Every row comes from one small tree of marks. The marks that hang from a mark follow it in brackets, in the order of their numbers. Every link used is in the known rows. Which tree was each row made from?
(in the rows, 128 means zero)
Known rows:
k863[k82[k307[k603]] k101]: [116 150 123 182  93 154 130 166 118 137 174 165 112  99 114 109 172 107
 118 126 113 104 180 143 152 160 105 112 124  82 155 146 128 126 114]
k832[k136[k603 k871[k876[k404]]]]: [139 142 136 169 133 172 142 147  90  90 126 164 115 109 111 146 145  65
  95 205 128 130 118 185 140 173 122  89  82 110 181 141 102 139 142]
k603[k136[k871]]: [144 140 145 166 132 162 137 144 116  91 128 153 111 101 131 117 115  82
 115 157 133 130 151 186 118 146  80  94 105 100 162 128 133 168 104]
k863[k101]: [126 132 126 167 117 151 134 150 108 130 154 168 125 108 119 121 135 119
 126 116 116 116 145 156 111 153  88 117 124  95 153 136 136 134 118]
k871[k136[k603[k219] k832] k876[k404[k51]]]: [147 132 123 115 124 157 160 149 125  86 134 188 117 137 111 158 157 109
 140 228 143 133 113 173 131 166  81  68  94 113 195 137  76 130 187]
k82[k307[k603[k136[k832] k219[k206 k462]]]]: [145 143 128 150  76 128 151 127 152  93 124 170  99 122 103  81 144  77
 125 153  97 115 170 160 123 151  67  65 121 132 162 153 112 162 144]
k136[k603[k219] k832 k871[k876]]: [158 144 149 154 132 191 135 146 118  83 107 182 113 118 108 142 114  91
 134 206 162 121 169 173 124 165  46  66  74 117 190 128 118 133 167]
k219[k206 k462]: [129 146 111 156  82 130 145 148 119 119 138 165 116 108 116 138 146 104
 127 116  91  86 111 172  96 169  93  72 145 114 187 122 133 150 131]
k871[k136[k603[k219]] k876[k404[k51]]]: [139 133 112 140 127 153 155 150 117 102 132 186 105 136 110 163 172 112
 127 223 146 130  99 170 121 164  96  78 108 107 194 131  98 135 176]
k603[k219[k206 k462]]: [127 139 108 168  94 136 141 137 121 121 132 183 100 118 111 137 138  99
 123 129 107  85 129 156  71 155  84  66 139 125 179 123 147 158 138]
k832[k136[k603 k871]]: [147 144 157 162 126 183 135 155  88  80 128 156 107 110 133 129 112  68
 114 167 119 127 134 177 132 171  81  95  77 121 190 135 137 145 107]
k82[k307]: [160 146 124 158 120 145 132 131 149 112 134 150 119  93  95 110 150 110
 131 133 128 102 137 171 133 160  82 103 113 121 172 119 145 138 121]
k307[k82]: [125 151 131 163 108 139 135 155 126 118 165 153 135  85 114 136 138  87
 137 107 131 106 141 149 110 146  84 109 115 105 177 128 130 131 132]
k136[k603[k219[k462]]]: [129 129 118 153  93 163 129 143 109 105 127 198 109 134 109 128 120 118
 134 156 118 109 153 166 122 159  59  73 103 129 197 117 155 149 130]
k603[k136[k832 k871] k219]: [152 135 149 154 140 172 136 133 128  73 122 169 108 112 125 109  96  78
 124 174 150 126 176 175 104 140  55  78  83 112 153 133 129 167 123]
k603[k136[k871] k219[k206[k334]]]: [124 152 150 189 135 161 172 149 115 101 119 167  81 101 126 125  97  62
 106 168 114 119 155 180  54 116  96  79  96 114 164 118 134 185 120]
k832[k136[k603 k871[k876]]]: [157 146 154 170 126 175 138 151  92  84 113 146 111 105 126 141 132  66
 105 195 129 126 129 186 136 173  81 102  85 118 192 149 116 140 134]
k871[k136[k603[k219[k206]]] k876]: [162 145 127 161 111 154 168 146 121 108 110 159  82 121 116 153 149  81
 136 197 131 125 121 155  89 160  88  72  97 129 189 153 112 128 163]
k513[k334]: [122 136 138 164 123 169 127 151 117 114 124 163 104 102 113 129 124 111
 135 134 121  96 126 170 103 146  81 111 101 114 196  98 132 132 114]
k721[k51]: [125 157 121 140 132 151 120 148 126 120 125 176 141 116 108 142 126 115
 136 118 129  97  97 155 111 168  72 115 103  96 185 130 144 141 134]
k136[k603[k219[k206[k334]]] k832 k871[k876]]: [139 163 164 167 128 186 178 159 110  96 105 186  92 110 111 150  98  79
 126 204 125 115 157 181  84 149  69  57  73 124 199 117 104 146 175]
k82[k307[k603[k136[k832 k871] k219[k206]]]]: [159 151 147 162 119 161 146 139 143  84 120 161  89 113 110  87 133  52
 120 174 127 130 182 156 114 146  66  66  93 114 147 148 118 164 141]
k871[k876[k404[k51]]]: [127 139 103 151 127 132 140 145 119 120 143 178 137 114 108 162 177 116
 119 171 137 105  84 183 118 162 105  96 145  93 191 114  99 137 176]
k82[k307[k603[k219]]]: [144 138 116 174 114 150 116 130 137 118 128 173 100 116  86 102 155  97
 130 137 131 116 163 137 126 145  70 110 107 122 163 131 160 148 141]
k395[k603[k136 k219[k462]]]: [125 124 105 145 111 145 130 150 107  95 132 189 100 138 130 108 123  88
 106 144 107 123 178 175  99 138  70  94 118 141 190 137 149 175 112]
k721[k51[k404]]: [100 143 123 143 140 150 115 142 109 119 138 188 155 128  99 161 128  99
 125 129 141  86  88 154 109 165  87 112  95  93 185 122 119 148 122]
k206[k219 k334]: [112 156 120 171 129 153 166 156 118 115 148 167 115  99  88 138  98 105
 133 130  91  97 124 169  77 135  74 115 105 124 193 100 144 169 131]
k206[k334]: [113 143 136 163 120 151 154 151 115 118 139 166 113  97 108 128 110 113
 134 124 103 113 131 176  94 140  91 116 106 114 188 106 140 154 130]
k603[k136]: [140 134 129 157 123 134 138 133 128  99 131 156 119 109 124 113 117  90
 128 136 124 125 138 176 111 141  81 108 113 118 170 137 134 153 113]

Which tree is each row?
[160 139 149 155 127 169 127 133 144  79 122 162 101 113 104  79 128  72
 127 178 139 140 199 162 140 146  54  88  86 111 146 138 129 168 129]  k82[k307[k603[k136[k832 k871] k219]]]
[146 131 123 176 115 140 127 125 143 104 120 166  93 122  99  82 145  81
 125 156 130 134 172 151 130 134  71 113 103 125 150 144 148 158 126]  k82[k307[k603[k136 k219]]]
[118 147 127 180  80 128 168 139 140 115 120 169  80 115  98  88 138  81
 112 150  74 118 164 173 106 132  93  91 124 128 170 132 130 186 135]  k82[k307[k603[k136 k219[k206[k334] k462]]]]
[169 149 156 156 112 152 139 137 144  82 110 137 119  99 103  92 154  75
 120 191 133 143 176 182 164 164  67  97 106  99 158 154  92 160 153]  k82[k307[k603[k136[k832 k871[k876]]]]]
[102 153 113 164  98 141 166 158 118 114 149 168 122 103  84 136 110 120
 127 128  70  87 125 175  90 148  74 103 128 122 199  98 140 186 126]  k206[k219[k462] k334]
[143 130 129 163 147 159 142 124 131  84 122 177 113 112 102 124 127  74
 110 214 158 131 159 177 108 146  97  72  91 102 148 137  94 157 161]  k603[k136[k832 k871[k876[k404]]] k219]
[145 135 129 122 114 157 161 141 127  88 136 164 121 118  97 139 140 103
 146 206 127 141 122 171 151 182 108  70  81 109 187 144  71 120 171]  k871[k136[k603 k832] k876[k404]]
[107 141 124 173 104 144 120 155 114 121 162 175 114 111 107 130 143  73
 137 117 135 120 167 121  98 129  73 114 115 105 172 139 143 141 154]  k307[k82 k603[k219]]
[160 144 145 150 129 168 136 143 124  94 122 150 130  94 111 139 132  94
 132 172 146 111 146 183 121 174  65  84 106  95 178 132 104 143 159]  k136[k832 k871[k876]]
[132 142 120 175 136 162 133 139 116 115 136 165 122  99  95 152 155  95
 109 180 145 112 124 180 120 166 121  83 115  84 168 118 111 151 154]  k136[k871[k876[k404]]]
[148 149 138 180  99 166 151 151  96  90 104 164  93 119 124 147 143  58
  90 199 114 102 130 179 100 174  83  65 106 131 192 155 119 155 143]  k832[k136[k603[k219[k206 k462]] k871[k876]]]
[143 128 142 146 111 161 136 137 129  72 125 171 113 116 121 106 107  91
 118 173 131 117 178 183 118 155  55  65 105 106 160 131 127 183 121]  k603[k136[k832 k871] k219[k462]]
[151 136 125 170 150 169 132 153 103  91 113 172  94 122 132 129 133  62
  92 193 145 135 185 180  90 136  71 100  99 123 183 146 134 170 136]  k395[k603[k136[k871[k876]] k219]]
[153 130 136 154 110 151 139 132 133  81 109 164 115 112 116 119 130  90
 111 200 141 116 172 191 120 158  58  74 113 110 165 144 107 177 147]  k603[k136[k832 k871[k876]] k219[k462]]
[144 143 136 135 138 150 153 146 124  80 136 175 138 110 125 140 150  89
 110 207 141 126 122 205 133 158  90  74 122  79 173 129  68 158 165]  k603[k136[k832 k871[k876[k404[k51]]]]]
[155 141 143 173 129 154 141 140 121  97 112 140 116  95 122 129 138  76
 109 182 144 131 144 193 119 152  84 100 116  97 168 142 115 165 132]  k603[k136[k871[k876]]]
[162 151 146 168 132 155 160 135 132  87 106 159  97 106 125 130 123  56
 114 194 146 118 156 178  78 149  70  63 102 114 161 149  98 155 160]  k603[k136[k832 k871[k876]] k219[k206]]
[152 146 130 157 141 163 140 162 102  92 118 153 108 115 133 129 136  63
  97 176 131 137 173 197 114 148  82 102 108 111 190 144 117 163 131]  k395[k603[k136[k871[k876]]]]
[138 149 122 167 116 165 145 143 111 109 123 195  91 128 118 141 115  86
 135 154 123 109 135 152  84 145  73  62  93 137 193 123 147 126 144]  k136[k603[k219[k206]]]
[151 146 146 167 116 159 128 143 134  97 122 144 105 104 109  86 147  74
 113 163 123 143 171 173 157 152  80 104 107  94 153 137 134 170 111]  k82[k307[k603[k136[k871]]]]
[107 144 117 162 103 141 173 163 102 103 129 190  80 126 135 119 109  74
 103 141  75 117 169 187  59 122  96  82 116 147 203 126 134 187 126]  k395[k603[k136 k219[k206[k334] k462]]]
[146 141 132 153 124 139 155 126 137  89 127 173 100 116 127 112 103  67
 132 149 126 113 148 159  69 135  71  69 100 136 162 144 117 143 141]  k603[k136[k832] k219[k206]]
[138 144 139 142 130 185 143 147 111  86 132 185 132 114  97 144 125  94
 128 203 142 127 144 186 148 178  95  56  79  98 188 119  88 127 171]  k136[k603 k832 k871[k876[k404]]]
[130 128 124 160  96 155 133 141 101  88 129 180 106 131 122 122 121  87
 114 158 107 109 138 167 119 162  68  94  95 147 192 143 147 151 117]  k832[k136[k603[k219[k462]]]]
[117 146 116 193 104 157 124 157 120 134 167 178  99 107 111 109 169 101
 112 142 132 100 193 127 130 147  98 108 116  91 147 145 147 128 117]  k863[k82[k307[k603[k219]]] k101]
[146 142 130 162 103 136 131 134 141 105 127 148 110 111 103  81 150  83
 126 141 114 139 158 165 150 149  82 118 112 115 160 144 132 155 119]  k82[k307[k603[k136]]]
[159 143 139 130 109 167 170 146 126  88 129 172  89 124 123 134 110  84
 153 176 121 125 139 150  94 162  68  50  74 135 189 146 113 124 146]  k871[k136[k603[k219[k206]] k832]]
[131 125 122 156 116 149 141 126 129  85 124 180 120 118 100 124 137  90
 103 210 140 122 162 190 123 157  95  58 113  98 154 131  94 176 155]  k603[k136[k832 k871[k876[k404]]] k219[k462]]
[113 150 144 147  83 162 175 155 115  95 130 202 102 123 110 131  89 105
 138 157  85  99 153 179  91 152  68  51  90 143 210 111 119 149 154]  k136[k603[k219[k206[k334] k462]] k832]
[ 94 163 133 207  99 155 165 170 114 149 169 181  77 101 115 116 153  89
 106 136  93  94 184 138  90 134 121  98 113  99 155 137 132 140 130]  k863[k82[k307[k603[k219[k206[k334]]]]] k101]
[120 153 151 153 115 170 174 150 113  96 128 198  92 121 113 132  78  89
 146 157 104 113 147 167  79 136  68  63  70 143 201 114 121 135 158]  k136[k603[k219[k206[k334]]] k832]
[143 132 133 167 127 165 132 139 102  88 125 178  97 128 121 124 110  73
 121 159 127 123 138 156 105 150  70 103  76 151 187 145 152 134 120]  k832[k136[k603[k219]]]
[165 141 137 187 127 154 127 133 139 102 103 150  93 111  97 101 164  68
 105 198 150 137 181 168 136 144  70 109 108 104 148 152 128 172 145]  k82[k307[k603[k136[k871[k876]] k219]]]
[160 150 155 141 119 186 142 153 113  83 115 166 128 108 114 140 118  95
 138 194 143 124 155 187 146 177  55  68  83 106 194 128 101 130 161]  k136[k603 k832 k871[k876]]
[144 135 135 138 121 175 135 139 122  86 129 197 113 127 111 121  95 100
 153 161 138 119 162 158 114 153  44  70  71 136 191 124 137 126 150]  k136[k603[k219] k832]
[150 136 140 147 102 184 135 149 117  85 109 188 118 122 105 139 124 108
 127 208 142 112 169 182 139 176  45  56  92 113 194 126 117 151 162]  k136[k603[k219[k462]] k832 k871[k876]]
[120 154 157 151  99 186 175 164 104  89 125 197  96 117 115 135  88  95
 129 178  97 105 165 184  96 157  68  38  86 123 203 102 121 168 145]  k136[k603[k219[k206[k334] k462]] k832 k871]
[101 149 118 175  66 129 138 162 112 131 159 177 108 114 114 136 157  70
 128 107 100  97 150 129  87 143  83  80 142 107 181 144 130 151 158]  k307[k82 k603[k219[k206 k462]]]
[143 138 138 150 139 156 145 132 128  82 126 162 131 103 109 126 129  76
 113 199 140 133 145 193 133 158 104  76 100  90 155 136  77 157 154]  k603[k136[k832 k871[k876[k404]]]]
